Known rows, with every step that occurs
e/m/s: [-0.52  1.55 -1.61 -0.31  2.27 -2.43  1.57  0.76  0.51 -0.05 -1.26  3.64
  0.90 -0.78  2.18  0.85 -3.44 -4.10 -2.25 -1.35  0.11]
s/v/x/c: [ 2.07  1.06 -2.10 -1.83 -1.46 -5.37  0.17  1.12  3.68 -2.99 -0.76  3.23
  1.38 -2.75  2.41  1.60  5.05  0.11 -3.21 -0.42  1.89]
x/v/s/c/e/m: [ 1.28  1.53 -2.76 -1.72  2.82  0.31  1.19  3.17 -1.03 -1.52  0.33  3.29
  1.39  2.15  1.33 -1.12  2.02 -1.34 -1.64 -0.84  2.74]
s/c: [-1.40  2.67 -2.34  0.84  0.15  2.04 -0.42  2.77  1.64 -1.19  0.22 -0.84
  0.39  1.51  2.63  2.01  3.06  1.84 -1.37 -2.30  1.87]
e/m/s/c/x/v: [-0.24  1.23 -2.09 -1.19  0.11 -1.52  1.32  3.94  3.79 -2.73 -0.49  3.57
  1.39 -0.98  3.29  0.29  7.34  0.93 -3.90 -0.29  2.35]
x/c/e/m: [ 2.68  1.12 -2.97 -1.90  2.37 -1.17  1.56  2.25 -1.21 -1.22  0.41  3.49
  1.28  0.52  0.67 -1.20  0.96 -2.67 -1.67 -0.25  2.62]
s/c/e: [ 0.25  3.30 -2.19 -0.20  1.47  0.33  0.11  0.76 -0.09  0.64  1.16  2.21
 -0.46 -0.18  2.65  0.58  1.06  2.37 -0.52 -0.89  3.91]
x/c/e/m/s: [ 0.75  1.82 -2.21 -0.50  2.60 -3.05  2.78  0.85  0.21  0.78 -1.01  5.45
  0.67 -1.66  2.53  0.17 -3.45 -2.80 -2.83 -0.93  1.73]
x/c/e: [ 2.63  1.76 -2.89 -1.13  0.70 -1.65  1.01  0.50 -0.68  0.76  0.79  3.80
 -0.31 -2.74  1.01  0.37  1.33  2.15 -2.27  1.04  3.44]
s/c/e/m/x: [-0.04  2.78 -0.91 -2.19  1.60 -3.26  0.21 -0.20  0.58 -5.22  1.05  3.54
  1.42  2.20  2.76 -0.30  0.43 -2.51  2.05 -3.74  3.22]
e/m/x/v/s/c: [-0.92  1.81 -2.36 -0.71  0.51  1.09  0.23  3.69  1.17 -3.31 -0.29  1.48
  1.51  2.67  2.43  1.33  4.52  1.96 -2.18 -2.41  1.84]
c/x/v: [ 0.57  0.48 -1.80 -2.03 -0.90 -1.99 -0.30  2.48  2.83 -2.72  0.07  2.81
  0.83 -2.62  1.49  0.66  8.23  1.42 -3.34  1.54  1.40]
c/x: [ 0.07  2.20 -0.05 -2.06 -0.50 -2.45 -1.93 -0.13  2.28 -2.40  0.67 -0.40
  1.34 -1.65  4.43  1.43  6.05 -2.26  0.46 -0.86  1.88]
e/m/x: [-0.11  1.78 -0.67 -2.46  0.86 -3.73 -0.54 -0.45  0.61 -5.95  0.61  2.55
  1.68  1.77  1.63  0.25  0.58 -3.96  1.79 -3.18  1.33]
v/e: [ 0.11  2.27 -1.88 -1.42  0.10 -2.89 -1.17 -0.80 -1.22 -1.42  0.33 -0.64
 -0.13 -1.81  0.98  2.41  1.63 -0.82 -1.37 -1.27  0.18]
x/v/s/c/e: [ 0.60  2.60 -2.44 -0.81  1.40  0.50  0.25  1.51 -0.52  0.42  0.71  3.19
 -0.17 -0.27  2.25  0.61  2.30  3.55 -1.77 -0.07  3.58]
m/x: [-0.70  2.11 -0.35 -1.84 -0.44 -3.76 -1.42 -1.70  1.14 -4.93  0.76  2.05
  0.63 -0.18  1.67  1.64  0.94 -1.17  1.67 -2.44  1.23]
s/m: [ 1.20  1.86 -2.15 -0.63  1.67 -3.00  0.60  1.92  1.10 -0.93 -1.09  1.97
  2.52  0.24  2.17  0.21  2.56 -3.86 -0.01 -0.39  0.72]
c/x/v/e/m: [ 1.16  1.07 -2.33 -2.75  1.46 -2.85  0.63  2.44 -0.20 -3.63  0.01  1.66
  1.77  0.44  1.21 -0.29  4.52 -3.81 -2.19 -1.25  1.00]
m/s/v: [ 0.75  1.62 -2.00 -0.18  1.19 -6.17 -0.29 -0.27  2.39  0.20 -1.84  6.36
  1.05 -3.56  0.39  1.38  0.71 -1.98 -0.35  0.19  0.36]
c/x/v/s/m: [ 1.73  1.21 -1.93 -1.96  1.39 -3.42  0.67  2.76  1.31 -1.69 -1.59  3.19
  3.38 -0.04  2.95  0.16  5.99 -2.78 -1.30  0.37  0.86]

Rows
[ 2.24  1.29 -2.47 -1.55 -0.43 -4.26  1.58  1.62  1.62 -3.71 -0.87  3.77
  2.39 -0.68  2.26  1.10  3.62 -0.47 -1.62 -1.62  2.05]
v/s/m/x/c
[ 2.20  2.18 -1.87 -2.03  0.17 -3.29  0.65 -0.40  0.72 -0.60  0.86  3.62
 -0.14 -2.74  2.93  0.52  1.55  1.45 -2.32  0.23  3.85]
v/x/c/e
[ 0.12  1.69 -2.10 -2.23 -0.58 -4.63 -0.13 -0.09  0.22 -3.86  0.27  2.44
  0.06 -2.15  0.50  1.76  3.98  1.08 -2.46 -1.07  0.84]
m/x/v/e
[-1.19  3.39 -0.43 -0.75  0.68 -1.69  0.24  1.79  3.73 -2.16 -0.12  0.67
  1.94  0.28  6.99  1.19  4.76 -2.28 -0.35 -3.35  3.19]
e/m/s/c/x
[ 2.33  2.20 -2.21 -1.66  0.46 -3.27  0.97 -0.47 -0.12 -1.23  1.00  4.73
 -0.06 -2.34  1.66  0.30  1.08  1.85 -0.93 -0.29  3.99]
m/x/c/e
[ 2.71  2.15 -2.07 -2.09  0.33 -4.71  0.55 -0.41  1.33 -0.66  0.47  4.99
  0.27 -3.17  2.52  0.30  2.43  1.16 -1.84  0.42  3.95]
s/v/x/c/e
[-0.06  2.25 -0.77 -2.80  0.89 -4.87 -0.39 -0.97  0.00 -6.18  0.64  2.21
  1.55  1.41  1.97  0.60  0.77 -4.16  1.64 -3.93  1.39]
v/e/m/x
[ 0.50  2.29 -0.69 -2.75  1.54 -4.03 -0.12 -1.06 -0.04 -5.14  1.09  3.94
  1.31  1.31  1.95 -0.39 -0.07 -3.40  2.17 -2.92  2.63]
c/e/m/x
[-0.50  2.06 -1.70 -0.63  2.30 -3.65  1.70  0.22 -0.07 -0.29 -1.22  3.28
  0.81 -1.17  2.46  1.17 -3.31 -4.23 -2.42 -2.05  0.19]
v/e/m/s
[ 0.55  1.91 -2.28 -2.18 -0.01 -5.53  0.56  0.43  0.59 -3.93 -0.24  3.07
  0.88 -1.74  1.08  1.23  4.30 -0.03 -2.09 -1.33  1.06]
s/m/x/v/e
[-0.16  2.15  0.06 -2.48  0.42 -7.77 -0.86 -1.31  4.27 -3.42 -1.07  4.25
  1.66 -1.76  4.28  1.19  1.45 -4.29 -0.64 -1.78  1.15]
e/m/s/v/x
[ 1.90  0.88 -2.57 -1.69 -0.40 -3.11  1.44  1.85  1.30 -4.48 -0.12  3.20
  1.65 -0.18  1.16  0.67  2.95 -0.88 -1.90 -1.94  2.07]
e/m/x/c
[ 0.98  2.20 -2.48 -1.27  2.93  0.24  0.92  2.37 -0.83 -1.31  0.68  2.24
  1.21  2.33  1.80 -1.04  0.76 -2.53 -0.40 -1.63  2.94]
s/c/e/m
[ 0.61  0.05 -1.68 -2.82  0.31 -1.70 -0.63  1.44 -0.60 -3.73 -0.42  3.31
  1.46  0.14  0.05  1.04  3.60  0.12 -2.29  0.14 -0.04]
e/m/x/v/s
[ 0.38  1.03 -2.47 -1.98  0.53 -2.38  1.28  2.61  1.81 -4.73  0.34  5.53
  0.94  0.31  0.58 -0.54  4.49  1.46 -2.28 -0.71  2.56]
s/c/e/m/x/v
[ 1.14  0.74 -2.89 -2.30  1.68 -2.19  0.79  2.54 -1.00 -3.09 -0.12  1.85
  1.36  0.62 -0.15 -0.18  3.03 -3.22 -2.67 -0.83  0.36]
x/v/e/m
[ 0.00  2.20 -2.17 -1.79 -0.57 -3.16  0.01  1.54  1.36 -2.75  0.16  0.88
  0.47 -1.98  2.61  1.74  6.98  1.35 -3.14 -1.15  1.77]
s/c/x/v/e
[ 0.11  2.06 -1.65 -0.60  2.98 -2.86  1.99  0.12 -0.09  0.81 -0.80  4.94
  0.53 -1.25  2.48  0.20 -4.17 -3.50 -1.90 -1.02  1.38]
c/e/m/s
[ 1.59  1.73 -2.20 -0.80  2.62 -6.45  0.62  0.12  1.64  0.07 -1.60  7.65
  1.54 -2.52  0.54 -0.03 -0.04 -3.50 -0.01 -0.11  1.36]
c/e/m/s/v
[ 0.35  2.91 -1.95 -1.21  1.25 -0.63  0.27  0.75 -0.11 -0.97  0.90  3.83
  0.03  0.03  2.66  0.57  2.06  3.35 -0.89 -1.02  3.97]
m/x/v/s/c/e
[-0.77  2.99 -0.28 -1.45 -0.26 -0.57 -1.56  1.46  2.64 -2.52  0.35 -1.12
  1.86  0.50  6.20  1.94  7.13 -0.51  0.13 -2.56  2.79]
v/s/c/x
[ 0.35  0.22 -1.51 -2.54 -0.36 -1.72 -1.10  0.82 -0.33 -3.23 -0.35  3.08
  0.97 -0.81  0.09  1.72  3.74  1.47 -2.31  0.53 -0.07]
m/x/v/s
[ 2.75  2.44 -2.38 -1.62  1.03 -4.12  1.64  0.01  0.30 -1.24  0.54  5.44
  0.78 -1.92  2.32 -0.19  1.45  0.71 -0.59 -0.46  4.25]
s/m/x/c/e
[ 0.42  0.20 -2.22 -2.34  0.04 -2.87  0.65  2.23  1.66 -5.22  0.05  4.90
  1.06 -0.25 -0.48 -0.16  4.50  0.17 -2.41 -0.12  1.04]
e/m/x/v
[ 1.68  1.44 -2.19 -2.04  2.89 -0.96  0.49  1.24 -1.63 -1.18  0.71  2.77
  1.06  1.03  0.69 -1.20 -0.07 -3.68 -0.25 -0.40  2.06]
c/e/m
[-1.77  3.26 -2.32  0.91  1.73 -0.20  1.78  2.64  1.64 -0.76 -0.83  1.35
  0.87  1.42  4.17  1.64 -0.32 -0.68 -2.28 -3.87  1.95]
v/e/m/s/c
